Every row comes from one small tree of marks. The marks that hang from a mark follow it in brackets, in the order of their numbers. Every link used is in the known rows. Which tree was each row made from?
Known rows
k_785[k_643[k_234[k_674] k_483 k_949]]: [-1.18 -1.91  1.03 -0.91  1.17 -0.07 -1.27 -2.93 -0.64  0.05  0.49 -0.59
  1.08 -2.11  0.01  0.46 -0.11  2.02 -1.54]
k_442[k_643[k_785]]: [ 0.93  1.55 -1.89  0.93 -0.85  0.08  1.14  2.66  0.43 -0.56 -0.19  0.82
  0.21  0.74 -1.14  0.23 -3.83 -2.02  0.37]
k_483[k_643[k_785 k_949[k_747]]]: [ 2.06  0.03 -1.84  1.76 -0.36 -0.62  2.30  2.74  2.22  2.20 -0.17 -1.71
 -1.54  1.41 -0.59  1.42  1.88 -0.48  0.06]
k_785[k_643[k_234 k_949]]: [ 1.21 -2.54  0.70 -0.31 -1.08 -0.60  0.63 -0.70 -0.84  0.87  1.22 -0.88
  0.68 -1.78  0.06 -0.36  0.68 -1.12 -0.23]
k_785[k_643[k_483]]: [ 0.00 -0.54  2.35 -1.29 -2.17 -0.11 -1.01 -0.62  0.15 -0.76 -1.35  0.89
  0.32 -1.50  0.50 -0.76 -1.14 -4.10  0.02]
k_483[k_643]: [-0.24  1.66  1.69  0.71 -0.46 -0.12  2.20  0.86  2.50  0.69 -2.10  1.78
  0.40  1.26 -0.76  0.36 -1.04 -4.77 -0.64]
k_785[k_643]: [ 0.82 -0.35  1.67 -1.52 -2.15 -0.21  0.99  1.14  0.60  0.60 -1.05  1.71
  0.16 -1.67  0.40 -0.76 -0.97 -5.50  0.59]
k_643[k_234 k_483 k_785 k_949]: [ 0.09 -0.30  0.11  0.57  0.07 -0.43 -2.36 -1.52 -1.54 -1.41  1.74 -1.44
  0.23 -0.41 -0.50  1.57 -0.54  2.85 -1.04]
k_949[k_643[k_234[k_674]]]: [-1.74 -0.60  1.22  0.45 -0.67  0.87 -0.44 -1.77 -1.24 -0.57 -1.43  1.78
  0.88 -1.00  0.18 -0.91  0.52 -0.29  0.71]
k_483[k_643[k_234 k_949[k_747]]]: [ 1.71 -1.62 -0.84  2.13  0.20  0.39  2.59  0.05  0.66  0.89 -0.65 -1.95
 -0.23  1.25 -0.35 -0.43  2.07  0.11 -0.15]
k_747[k_949[k_643[k_234 k_483 k_785]]]: [ 0.27 -1.98  1.43  2.73 -3.07  0.13 -4.75 -1.06 -1.82 -2.26  1.64 -1.73
 -1.15 -0.72  0.98  0.10  0.61  2.70  2.26]
k_483[k_643[k_949[k_747]]]: [ 1.81  0.64 -0.21  1.34 -0.37 -0.04  3.82  2.26  2.52  2.38 -1.52 -0.34
 -0.80  1.49 -1.00 -0.44  2.22 -2.01  0.00]
k_234[k_643 k_674]: [-1.37  4.04  0.73 -3.69  2.01 -0.18  0.17  1.34  1.47  0.37 -0.39  3.62
  0.46  2.36  0.12 -0.66 -2.91 -3.35 -0.02]
k_442[k_643[k_234 k_785 k_949]]: [ 1.16 -0.57 -2.79  2.19  0.21 -0.13  0.64  0.96 -1.33 -0.18  2.22 -1.84
  0.73  0.69 -1.69  0.73 -2.39  2.43 -0.50]
k_483[k_643[k_785 k_949]]: [ 0.49  0.99  0.06  1.61 -0.02 -1.36  1.46  1.76  2.66  2.09  0.63 -1.09
 -0.28  1.46 -1.35  2.59  0.18 -1.07 -1.15]
k_643[k_234[k_674] k_785 k_949]: [-0.72  0.54 -1.51 -0.51  2.49 -0.25  0.06 -0.07  0.17  0.63  1.50  0.24
  0.31 -1.01 -0.48  2.30 -0.69  3.21 -1.18]
k_234[k_643[k_483] k_674]: [-2.06  3.81  1.58 -3.37  1.97 -0.03 -1.83 -0.50  0.71 -1.17 -0.72  2.93
  0.69  2.38 -0.03 -0.76 -3.17 -1.94 -0.56]
k_949[k_643 k_747]: [ 1.54 -0.30  0.87  0.77 -4.15  1.06  1.38  1.78 -0.33  0.43 -2.42  1.10
 -0.88 -0.06  0.52 -2.99  2.63 -3.52  2.82]
k_442[k_643[k_234]]: [ 0.56  0.16 -1.09  1.10 -0.41  1.13  1.28  0.04 -1.12 -1.69 -0.65  0.82
  1.48  0.59 -1.16 -1.56 -3.76 -1.20 -0.01]
k_483[k_643[k_234]]: [-0.35 -0.30  1.00  1.65  0.09  0.23  0.98 -1.31  0.61 -0.66 -1.47  0.29
  0.83  0.88 -0.21  0.31 -1.31 -2.79 -0.86]
k_949[k_747]: [ 1.81  1.75 -0.20 -1.23 -1.16  1.21  2.57  2.37  0.87  0.11 -2.33  2.38
 -0.85 -0.25  0.66 -1.91  0.19 -3.95  1.39]
k_674[k_234[k_643[k_785 k_949[k_747]]]]: [-0.68  1.91 -1.35 -1.26 -0.05 -2.19  0.03  2.94 -0.56  0.43  2.76 -0.49
 -1.22  3.01  1.65  0.35  1.83 -0.03  1.25]

Which tree is each row?
[-0.65 -1.10 -0.30  1.91 -0.58  0.03 -2.34  0.23 -0.38 -0.41  1.44  0.06
 -1.07 -1.36  1.20  0.99  0.58  3.43  2.27] | k_747[k_949[k_643[k_234[k_674] k_785]]]
[ 2.44  0.93 -1.95 -0.41 -0.57 -0.19  1.88  3.40  1.09  1.62  0.48 -0.16
 -1.44 -0.14 -0.15  0.44  1.53 -0.13  0.85] | k_643[k_785 k_949[k_747]]
[ 2.84 -1.42 -0.52 -1.11 -1.75 -0.17  2.68  2.48  1.13  2.31 -0.28 -0.47
 -0.88 -1.43  0.45 -1.54  2.32 -2.61  1.18] | k_785[k_643[k_949[k_747]]]
[-0.21  0.24 -0.91 -0.79  2.19  1.30  0.28 -1.50 -0.43 -0.76 -0.80  0.12
 -0.05 -0.79  0.23 -0.66  0.86  3.57 -0.72] | k_643[k_234[k_674] k_483 k_949[k_747]]
[-1.33  0.62 -0.84  0.82  2.42  0.86  0.10 -1.76 -0.73 -0.79  0.08 -0.15
  1.87  0.39 -2.12 -0.38 -2.80  4.21 -1.65] | k_442[k_643[k_234[k_674] k_483 k_949]]
[ 0.82 -2.96 -0.61  2.48 -3.61  0.97 -3.32 -1.67 -3.38 -2.93 -0.72 -2.59
 -1.21 -0.22  1.42 -1.07  2.18  1.20  1.93] | k_949[k_643[k_234 k_483 k_785] k_747]
[-0.74 -0.39  1.43  1.13 -0.60  0.75 -0.90 -0.21  0.17 -0.04 -0.13  1.59
 -0.44 -1.25  1.01 -0.90  0.72  1.73  2.16] | k_747[k_949[k_643[k_234[k_674]]]]
[-1.01 -1.49  0.19 -1.45  0.89  0.34 -0.15 -1.60 -0.49 -0.39 -0.70  1.37
  0.91 -2.49  1.10 -0.15 -1.33 -1.62 -0.37] | k_785[k_643[k_234[k_674]]]
[-1.28 -0.30 -1.32  1.62  3.00 -0.69  0.30 -0.85  1.27  1.36  0.88 -1.46
  0.26  0.62 -0.96  3.32 -0.28  2.86 -2.07] | k_483[k_643[k_234[k_674] k_785 k_949]]
[ 1.74  0.84 -1.05 -0.08 -0.55 -0.03 -0.30  1.72  0.45  0.02  0.27 -1.02
 -1.44 -0.06 -0.23  0.32  1.25  1.12  0.34] | k_643[k_483 k_785 k_949[k_747]]
[-0.46 -1.57 -0.01 -1.29  1.42 -0.23  0.74 -1.17 -0.13  1.41  0.70  0.08
  0.83 -2.26  0.07  0.43  0.21  0.68 -1.09] | k_785[k_643[k_234[k_674] k_949]]
[-0.87  3.73  0.77 -3.43  2.80 -1.09  0.98  1.73  1.77  1.95  1.05  2.62
  0.60  2.69 -0.85 -0.12 -1.18 -0.95 -0.53] | k_234[k_643[k_949] k_674]
[ 0.44  0.30 -1.74 -0.83  2.27  1.09  2.28  0.20  0.34  0.64 -0.49  0.77
 -0.09 -0.94  0.11 -0.80  1.26  2.36 -0.14] | k_643[k_234[k_674] k_949[k_747]]
[-2.93  2.70  1.27 -1.12  0.50 -2.73 -2.77  0.29 -1.04 -1.08  3.26 -0.38
  0.02  2.88  0.70  1.53 -0.01  0.83 -0.55] | k_674[k_234[k_643[k_483 k_785 k_949]]]
[ 0.76 -0.48  2.23 -1.00 -1.63 -0.80 -0.28 -0.21  0.49  0.81  0.19 -0.06
  0.30 -1.28 -0.46 -0.23  0.28 -1.87 -0.46] | k_785[k_643[k_483 k_949]]
[-3.16  3.32  2.85 -1.78  0.15 -2.09 -1.28 -0.40 -0.37 -0.85  1.80  1.27
  0.81  3.03  0.26 -0.33 -0.04 -0.54 -0.51] | k_674[k_234[k_643[k_483 k_949]]]
[ 0.66 -0.32 -3.32 -0.37  2.24  0.55  0.76  0.76 -0.20  0.49  0.84 -0.71
 -0.94 -0.99  0.45  1.28  1.08  3.53 -0.17] | k_643[k_234[k_674] k_785 k_949[k_747]]
[-2.13 -1.21  0.57  1.34 -0.69  0.48 -4.10 -2.97 -2.27 -2.20 -0.32 -0.65
  0.22 -0.79  0.40  0.80 -0.07  2.55  0.14] | k_949[k_643[k_234[k_674] k_483 k_785]]
[ 2.06 -1.55  0.30 -0.75 -2.08 -0.01  0.66  0.82  0.36  0.69 -0.44 -1.16
 -0.84 -1.16  0.36 -1.56  1.91 -1.24  0.64] | k_785[k_643[k_483 k_949[k_747]]]
[-1.51  2.94 -0.01 -2.61  2.50 -1.41 -2.68  0.50  0.83  0.26  2.18  0.07
 -0.13  2.67 -0.78  1.68 -1.82  2.01 -1.05] | k_234[k_643[k_483 k_785 k_949] k_674]
[-0.78 -1.52  2.71  1.57 -3.19  0.79 -2.85 -3.17 -2.81 -2.52 -1.19 -0.25
  0.83 -0.24  0.16 -1.73  0.55 -0.66  0.75] | k_949[k_643[k_234 k_483]]
[ 0.06 -0.73 -1.72  1.27  2.61  0.74  2.85 -0.45  1.41  1.44 -1.22 -0.84
 -0.19  0.62 -0.45  0.29  1.76  1.72 -0.92] | k_483[k_643[k_234[k_674] k_949[k_747]]]
[-1.51 -1.73  1.01 -1.19  0.77  0.51 -2.01 -3.22 -1.12 -1.68 -1.00  0.55
  0.98 -2.35  1.10 -0.13 -1.64 -0.24 -0.93] | k_785[k_643[k_234[k_674] k_483]]
[-2.28  1.38  0.98 -1.16  1.92  1.17 -1.45 -2.99 -0.64 -2.24 -1.51  2.18
  1.07 -0.97  0.25 -0.04 -2.26  0.80 -1.23] | k_643[k_234[k_674] k_483]
[ 1.87 -3.56 -0.32  0.03 -1.55  0.37 -0.63 -1.45 -1.93 -0.69  0.08 -2.51
 -0.40 -1.58  1.08 -1.65  2.08  0.77  0.38] | k_785[k_643[k_234 k_483 k_949[k_747]]]
[ 1.77 -2.02 -2.54  2.65  0.29 -0.15  1.00  0.60  0.22  0.70  0.65 -3.38
 -1.03  1.17 -0.01  1.34  1.89  1.44 -0.26] | k_483[k_643[k_234 k_785 k_949[k_747]]]
